In the rows, 128 means zero.
Known rows, with every step that occurs
ruzin-kolo-depaser-nada-fesig: [137 119 113 133 149 141  65  86 132 141 130 145 132 106 161 125 115 112
 141 156 119 183 109]
fesig-nada-ruzin-lorab: [164 110  86 131 101 135 119 128 160 128 159  96  63 171 106  77 162 142
 138 101 101 122 185]
vogamed-lorab-ruzin: [ 84 140 132 130 110 164 142 139 101  76  72 155 124 151 125 173  59 124
 136 138 167  70  93]
ruzin-nada-fesig-pades: [148  93 139 111 131 148 116  63 115 158 146 147 130 102 145 133  98 133
 132 143 147 197 156]
fesig-pades-depaser-nada-ruzin: [166 152 152  76 146  81 122  96 156 158 131 110 131 109 123  88 190 145
 138 108 155 162 111]
lorab-ruzin-nada-fesig-pades-depaser: [ 83 155 141 113 169 150 131  69  95 145 139 120 223  76 143 173 124 166
 120 121 184 153 121]
kolo-ruzin-nada: [ 82 112 139 103 119 137 128 131  93 114 135 143 124  94 116 146 113 144
  80 145  95  93 140]
pades-depaser-nada-ruzin-lorab: [151 146 104  57 125  88  76 135 130  97 141 106 108 120 105  85 195 170
 139  77 122 136 162]
vogamed-lorab-ruzin-kolo-depaser-pades: [ 94 158 116 236 133 131 134 136 119  95  88 151 131 122 146 222  73  97
 168 103 141  90  92]
fesig-pades-depaser-nada: [128 157 134  78 151  80 128 102 136 149 100 126 159 133 131 122 147 158
 134 120 161 126 109]
fesig-nada-ruzin: [157 111 128 117  93 134 156 140 164 151 148  98  56 163 125  71 149 129
 121 138 125 114 143]
vogamed-lorab-ruzin-nada-fesig: [104 117 135 131 113 184  88 107  80  72 108 152 112 103 117 188  48 124
 153 134 157 137 122]
lorab-ruzin: [ 67 131 136 100 125 156 169 139  97 109 112 146 161 135 142 143  98 148
 102 159 150  74 118]
lorab-ruzin-kolo: [ 66 104 107 118 139 173 153 155 102 117 121 124 164 138 144 135 133 117
 123 149 113  87  96]
vogamed-lorab-ruzin-nada: [102 136 142 131  97 148 114 134  85  76  97 134 117 123  99 190  66 128
 155 125 151  92 119]
fesig-pades-depaser-nada-ruzin-kolo: [166 123 129 101 157  95 100 106 158 165 140  88 132 108 126  82 223 114
 158  99 115 173  91]
lorab-ruzin-kolo-depaser-pades-fesig: [ 92 173 144 206 156 112 164 179 113 119 124 139 222 115 124 194 111 111
 118 127 114  90 110]
pades-fesig-nada-ruzin: [171 128 154 123 100 121 160 178 163 144 141  96 108 173  80  77 148 118
 105 140 111 113 134]
vogamed-lorab-ruzin-kolo-depaser-nada: [112 166 120 182 139 136  75 109 126  98  80 133 152 127 117 194  89  93
 176 128 135 110  63]
nada-fesig-pades-depaser: [101 138 130  95 163 142 150  73 128 162 112 138 174 117 174 119 127 160
 100 136 191 153 116]
fesig-pades-depaser-nada-ruzin-lorab: [172 155 113  88 152  83  82  86 152 136 139 110 137 122 102  94 201 157
 155  70 133 168 154]
ruzin-kolo-depaser-nada-fesig-pades: [156 128 121 163 176 136  77  35 153 177 130 144 161 106 162 135 127 100
 154 150 128 214  97]
depaser-pades-fesig-nada-ruzin: [185 129 152 163  99  83 168 204 163 125 151 122  69 169  87 103 134 114
 126 113  95 112 164]
ruzin-kolo-depaser: [102 129 115 137 125 140 152 117 131 163 119 113 155 125 166 129 133 120
 112 150 144 114 109]
depaser-pades: [121 108 127 122 102 101 171 174 112 107 118 172  67 140 154 136  87 142
 124 131 129  96 163]

Rows
[159 102 132 103 148 133  86  65 135 137 120 177 112 130 143 114  97 125
 143 152 135 196 127]
depaser-nada-fesig-pades
[136 134 137 121 109 118 167 184 144 132 111 113 142 200  90 108 106 132
 101 152 115  82 128]
pades-fesig-nada
[188 128 109 177 108  87 131 192 158 101 164 119  73 176  71 108 141 125
 139  73  69 121 205]
depaser-pades-fesig-nada-ruzin-lorab
[131  99 132 116 145 164 141  67 131 157 119 169 134 132 169 113  95 133
 114 157 163 176 129]
nada-fesig-pades
[170 100 129 144 117 135 141 191 166 151 154  73 110 174  87  69 185  87
 123 132  70 127 113]
pades-fesig-nada-ruzin-kolo
[125 123 142 163 137 176  94  57 102 109 105 157 142 106 123 199  56 114
 164 126 163 170 112]
vogamed-lorab-ruzin-nada-fesig-pades
[ 86 127 140  96 112 141 142 138  82 106 136 127 152 105 117 162 105 152
 124 147 136  93 142]
lorab-ruzin-nada
[152 135 133 167 110  85 172 210 139 116 123 137 100 193  98 134  88 125
 122 125  97  80 159]
depaser-pades-fesig-nada
[142  73 122 100 110 152 135 148 133 143 150 108  79 122 144  71 181 101
 124 137 105 144 116]
nada-ruzin-kolo
[184 100 126 187 114 100 144 216 163 132 166 100  70 167  91  96 166  82
 147 102  52 128 143]
depaser-pades-fesig-nada-ruzin-kolo
[ 79 146 137 120 175 147 118  59 106 149 137 132 187  64 143 158 136 158
  75 122 144 149 120]
kolo-ruzin-nada-fesig-pades-depaser
[110 140 125  50 143 118  89 121 111 106 112 146 124 115 148 110 118 165
 119 139 157 147 121]
pades-depaser-nada-fesig
[ 73 117  91 119 140 156 120 123 102  91 120 159 141 135 119 132 120 156
  74 116  90  80 156]
kolo-ruzin-lorab
[154 122 131 180 118 105 148 137 150 157 157 124  87  89 163 123 163 103
 136 112 121 145 138]
nada-ruzin-kolo-depaser-pades
[ 65 153 120 157 150 158 159 115 112 145 122 112 210 112 159 160 128 123
 113 153 147  93  92]
lorab-ruzin-kolo-depaser
[134 128 153 125 108  87 174 208 112 100 114 170 122 149 110 142  91 131
 106 132 116  97 156]
depaser-pades-fesig
[173 154 123 114 120  93  74  89 148 125 149 127 108 110 113 106 154 148
 143 104 125 163 172]
kolo-depaser-nada-ruzin-lorab
[138 119 137 137 119 139 144 113 153 172 151 100 124  96 159  94 176 108
 115 140 141 147 112]
nada-ruzin-kolo-depaser
[147  99 107  90 105 138 119 130 127 113 152 129  85 134 122  84 162 146
 123 105 121 138 181]
nada-ruzin-lorab
[ 88 112 137 101 126 175 113 109  77 104 149 148 150  90 137 160  86 150
 119 155 138 142 145]
lorab-ruzin-nada-fesig
[169 140 159 184 123  91 152 181 149 145 154 122 139 102 121 129 160  92
 118 114 106 146 132]
nada-ruzin-kolo-depaser-pades-fesig
[157  82 103 143 106 150 137 152 167 159 160  79  60 163 128  65 183  98
 143 131  84 127 122]
fesig-nada-ruzin-kolo
[ 80 161 120 193 136 165 132 110 121 116  81 126 169 128 143 194  86 102
 146 130 163  88  68]
vogamed-lorab-ruzin-kolo-depaser
[108 153 128  47 127  85 119 149 115 112 103 124 132 131 130 112 137 170
 125 133 149  96 119]
pades-depaser-nada
[134 133 119 127 132 106  95 117 135 149 119 121 136 124 146 127 134 115
 145 147 114 137 108]
ruzin-kolo-depaser-nada
